Each row was made from one small tree. Brackets hold a mark, then the marks that hang from it, in the order of their numbers. Every link used is in the known rows. Write each row's tree.
Known rows:
(Q536 Q966 Q989): | -38 |   6 |   7 |   6 | -27 | -27 | -28 |  25 | -25 |   0 |  10 | -48 |  15 |   9 |  -3 |   5 |   8 |  -5 |  30 |   9 |
(Q146 (Q114 Q305 (Q989 (Q536 Q966)))): | -41 | -23 |  -7 | -12 | -56 | -64 | -23 |  17 |  -8 | -12 |  22 | -17 |  14 | -22 |  27 |  17 |  23 |  -2 |  42 |  24 |
(Q305 (Q114 (Q966 Q801) (Q989 Q536))): | -32 | -10 | -13 | -47 | -19 | -51 | -26 |  15 |  20 | -16 | -14 |  15 |  16 |  -3 |  18 |  13 |   7 | -19 |  50 |  26 |
(Q305 (Q114 Q146 (Q966 Q536 Q801))): | -27 | -19 |  11 | -20 | -55 | -38 | -38 |   8 | -16 | -10 | -10 |  21 |  -1 |  11 |  23 |   7 |  -1 | -19 |  48 |  22 |
(Q801 (Q989 Q536)): |  -9 | -14 | -22 | -43 | -34 | -17 | -17 |  -3 |  -4 |  18 |   1 |  -4 |  -7 | -32 |  12 |   3 |  28 |  13 |  47 |  11 |
(Q114 Q146 Q305 Q989): | -50 | -14 |   0 |  12 | -57 | -36 | -40 | -15 | -28 | -22 |  63 |  22 | -14 |   4 |  -4 |  38 |   3 |  -1 |  34 |  32 |
(Q536 (Q966 Q801) Q989): | -37 |  -7 |  15 |  -6 | -23 | -11 | -28 |  43 | -15 |  -4 |  -8 | -37 |  15 |  17 | -19 |  13 | -11 |  -4 |  36 |  22 |
(Q114 Q146 Q966 Q989): | -54 | -25 |  -5 |   7 | -55 | -29 | -57 | -12 | -24 | -40 |  22 |  12 | -11 |  10 |  -3 |  16 | -10 | -19 |  33 |  25 |
(Q966 (Q114 Q146)): | -19 |   9 |  10 |  -7 | -50 | -10 | -46 | -11 | -22 |  -4 |  21 |  12 |  -5 | -12 |  30 |   2 |  -2 |   3 |  36 |   6 |
(Q536 Q989): | -25 |  15 |  -2 | -10 | -15 | -14 | -21 |   3 | -22 |  -5 |  26 | -19 |  -5 |  -2 |   5 |   9 |  18 |   3 |  24 |  10 |
(Q989 (Q536 (Q966 (Q114 Q146))) Q801): | -38 |   5 |  14 |  -9 | -73 | -40 | -30 |  40 | -22 |   2 | -14 | -30 |  30 | -14 |  30 |  16 |  13 |  -1 |  50 |   6 |
(Q966 (Q114 Q146) (Q536 Q989) Q801): | -25 |  -8 |  32 | -15 | -71 |   3 | -48 |  18 | -42 | -12 |  17 |   7 | -10 |  12 |  14 |  19 |  15 |  -7 |  64 |  40 |
(Q536 Q966 (Q989 Q801)): | -48 |   9 |  12 |  10 | -48 | -30 | -19 |  42 | -36 |  -1 | -13 | -57 |  21 |   7 |  -1 |  19 |  25 |  -3 |  26 |  10 |
(Q114 Q146 (Q966 Q801) Q989): | -53 | -38 |   3 | -10 | -55 | -14 | -58 |   8 | -17 | -43 |   6 |  23 |  -9 |  21 | -19 |  26 | -27 | -16 |  39 |  35 |
(Q801 Q989): | -12 | -16 | -11 | -21 | -41 |   1 | -26 | -11 | -20 |  15 |  -1 |   3 | -18 | -27 |   6 |  -2 |  19 |  10 |  30 |  11 |
(Q114 Q146 (Q989 Q536)): | -41 |  -8 | -12 | -23 | -39 | -42 | -23 | -17 |  -3 | -18 |  42 |  11 |  -3 | -10 |   4 |  28 |  -2 |   2 |  45 |  33 |
(Q146 (Q114 (Q966 Q536) Q989)): | -23 | -34 |  -9 |  -9 | -64 | -29 | -47 | -12 | -31 | -32 | -15 |  15 | -24 |   0 |  36 |  -9 |  30 | -22 |  35 |  34 |
(Q966 (Q114 Q989) Q536 Q801): |   2 | -31 |   8 | -21 | -47 |   8 | -44 |   0 | -29 |  -8 | -17 |  36 | -16 |  18 |  19 |   5 |  17 | -14 |  56 |  45 |
(Q114 Q146): | -27 |   0 |   0 |  -4 | -36 | -20 | -29 | -11 | -15 |  -7 |  29 |   8 | -10 |  -4 |   4 |  11 | -12 |   7 |  24 |  10 |
(Q146 (Q114 (Q966 Q536))): |  -6 | -27 | -10 | -15 | -57 | -21 | -39 |   1 | -27 | -21 | -28 |   6 | -21 |  -6 |  44 | -19 |  27 | -16 |  25 |  12 |

Write each row's tree:
| -46 | -13 |  -2 | -19 | -60 | -52 | -12 |  27 |  -7 | -13 | -17 | -31 |  17 | -28 |  30 |  17 |  23 |  -3 |  35 |  28 |
(Q146 (Q114 (Q989 (Q536 Q966) Q801)))
|  12 | -34 |   9 | -34 | -70 |  25 | -44 |   8 | -34 |  19 | -34 |  28 | -22 |  -9 |  20 |  -8 |  29 |   0 |  62 |  30 |
(Q966 Q114 Q536 (Q801 Q989))
| -17 |   3 |  -8 | -27 | -51 | -25 | -20 |  11 | -15 |  -7 | -11 |   3 |  10 | -16 |  35 |  16 |  40 |  -4 |  43 |  22 |
(Q966 (Q114 (Q989 Q536 Q801)))
| -51 | -26 |  -6 |   2 | -82 | -43 | -43 |  21 | -38 | -40 |  -2 |   4 |  -7 | -15 |  24 |  24 |  43 | -11 |  14 |  21 |
(Q146 (Q114 Q305 Q966 (Q989 Q801)))
| -24 | -13 | -10 |  -5 | -45 | -46 | -37 | -18 | -26 |  -9 | -10 |  18 |  -5 |   8 |  40 |  -4 |  35 | -29 |  40 |  28 |
(Q305 (Q114 (Q966 Q536) Q989))
| -14 |   6 |   1 | -17 | -54 | -33 | -19 |  45 | -19 |  11 | -41 | -31 |  33 | -10 |  37 |  -1 |  32 |  -2 |  41 |  -1 |
(Q989 (Q536 (Q966 Q114)) Q801)
| -57 |  16 |  22 |  -1 | -86 | -57 | -36 |  18 | -50 | -11 |   1 | -23 |   6 |   2 |  37 |  26 |  48 | -22 |  45 |  20 |
(Q305 (Q114 Q146 (Q966 (Q536 (Q989 Q801)))))
| -35 | -22 |  28 |   7 | -67 | -21 | -54 |  44 | -27 |  -4 |   9 |   4 |  15 |   9 |   3 |  18 | -13 |  -4 |  52 |  16 |
(Q536 (Q966 (Q114 Q146 Q305) Q801))
| -24 | -20 | -13 | -31 | -47 | -27 | -19 |  20 | -10 |  24 | -17 | -30 |  14 | -22 |   6 |  -3 |  16 |   4 |  54 |  10 |
(Q801 (Q989 (Q536 Q966)))
| -31 | -51 |   3 |  -3 | -75 | -26 | -52 |  25 | -41 | -28 |   1 |  28 | -16 |  31 |  -9 |  24 |   5 | -18 |  46 |  28 |
(Q114 Q146 Q305 (Q966 Q536 Q801))
|  -58 |  -40 |    2 |   20 | -105 |  -45 |  -53 |   12 |  -65 |  -36 |   11 |   13 |  -12 |   23 |    4 |   43 |   39 |  -27 |   39 |   39 |
(Q114 Q146 Q305 (Q966 Q536) (Q989 Q801))
| -27 |   1 |  25 | -11 | -40 |   0 | -43 |  48 | -23 |   3 | -15 | -30 |  19 |  11 |   5 |   1 |   2 |  -6 |  47 |  17 |
(Q536 (Q966 Q114 Q801) Q989)
| -10 |  -6 |  -3 | -11 | -44 | -47 | -32 |  35 | -17 |  11 |  -2 | -16 |  28 |  -5 |  31 |  -2 |  28 |  -4 |  50 |  -2 |
(Q989 (Q536 (Q966 (Q114 Q305))))
|  -60 |  -14 |   25 |   28 | -103 |  -42 |  -52 |   31 |  -49 |  -14 |   20 |  -10 |   16 |    2 |   16 |   36 |   21 |  -13 |   45 |   25 |
(Q536 (Q966 (Q114 Q146 Q305 (Q989 Q801))))
| -63 |   5 |   9 |   1 | -69 | -57 | -38 |   1 | -22 | -25 |   7 |   1 |   9 |  -8 |  29 |  29 |  19 | -17 |  31 |  22 |
(Q305 (Q114 Q146 Q966 (Q989 Q801)))
| -58 |   2 |   2 |  -2 | -51 | -57 | -49 | -19 | -11 | -21 |  29 |  12 |   3 |  -9 |  26 |  13 |   1 | -22 |  40 |  22 |
(Q305 (Q114 Q146 Q966 Q989))
| -33 | -34 |  -4 |  -7 | -85 | -28 | -42 |   7 | -42 | -35 | -37 |   4 | -17 |  -3 |  35 |   7 |  44 | -20 |  27 |  36 |
(Q146 (Q114 (Q966 Q536) (Q989 Q801)))
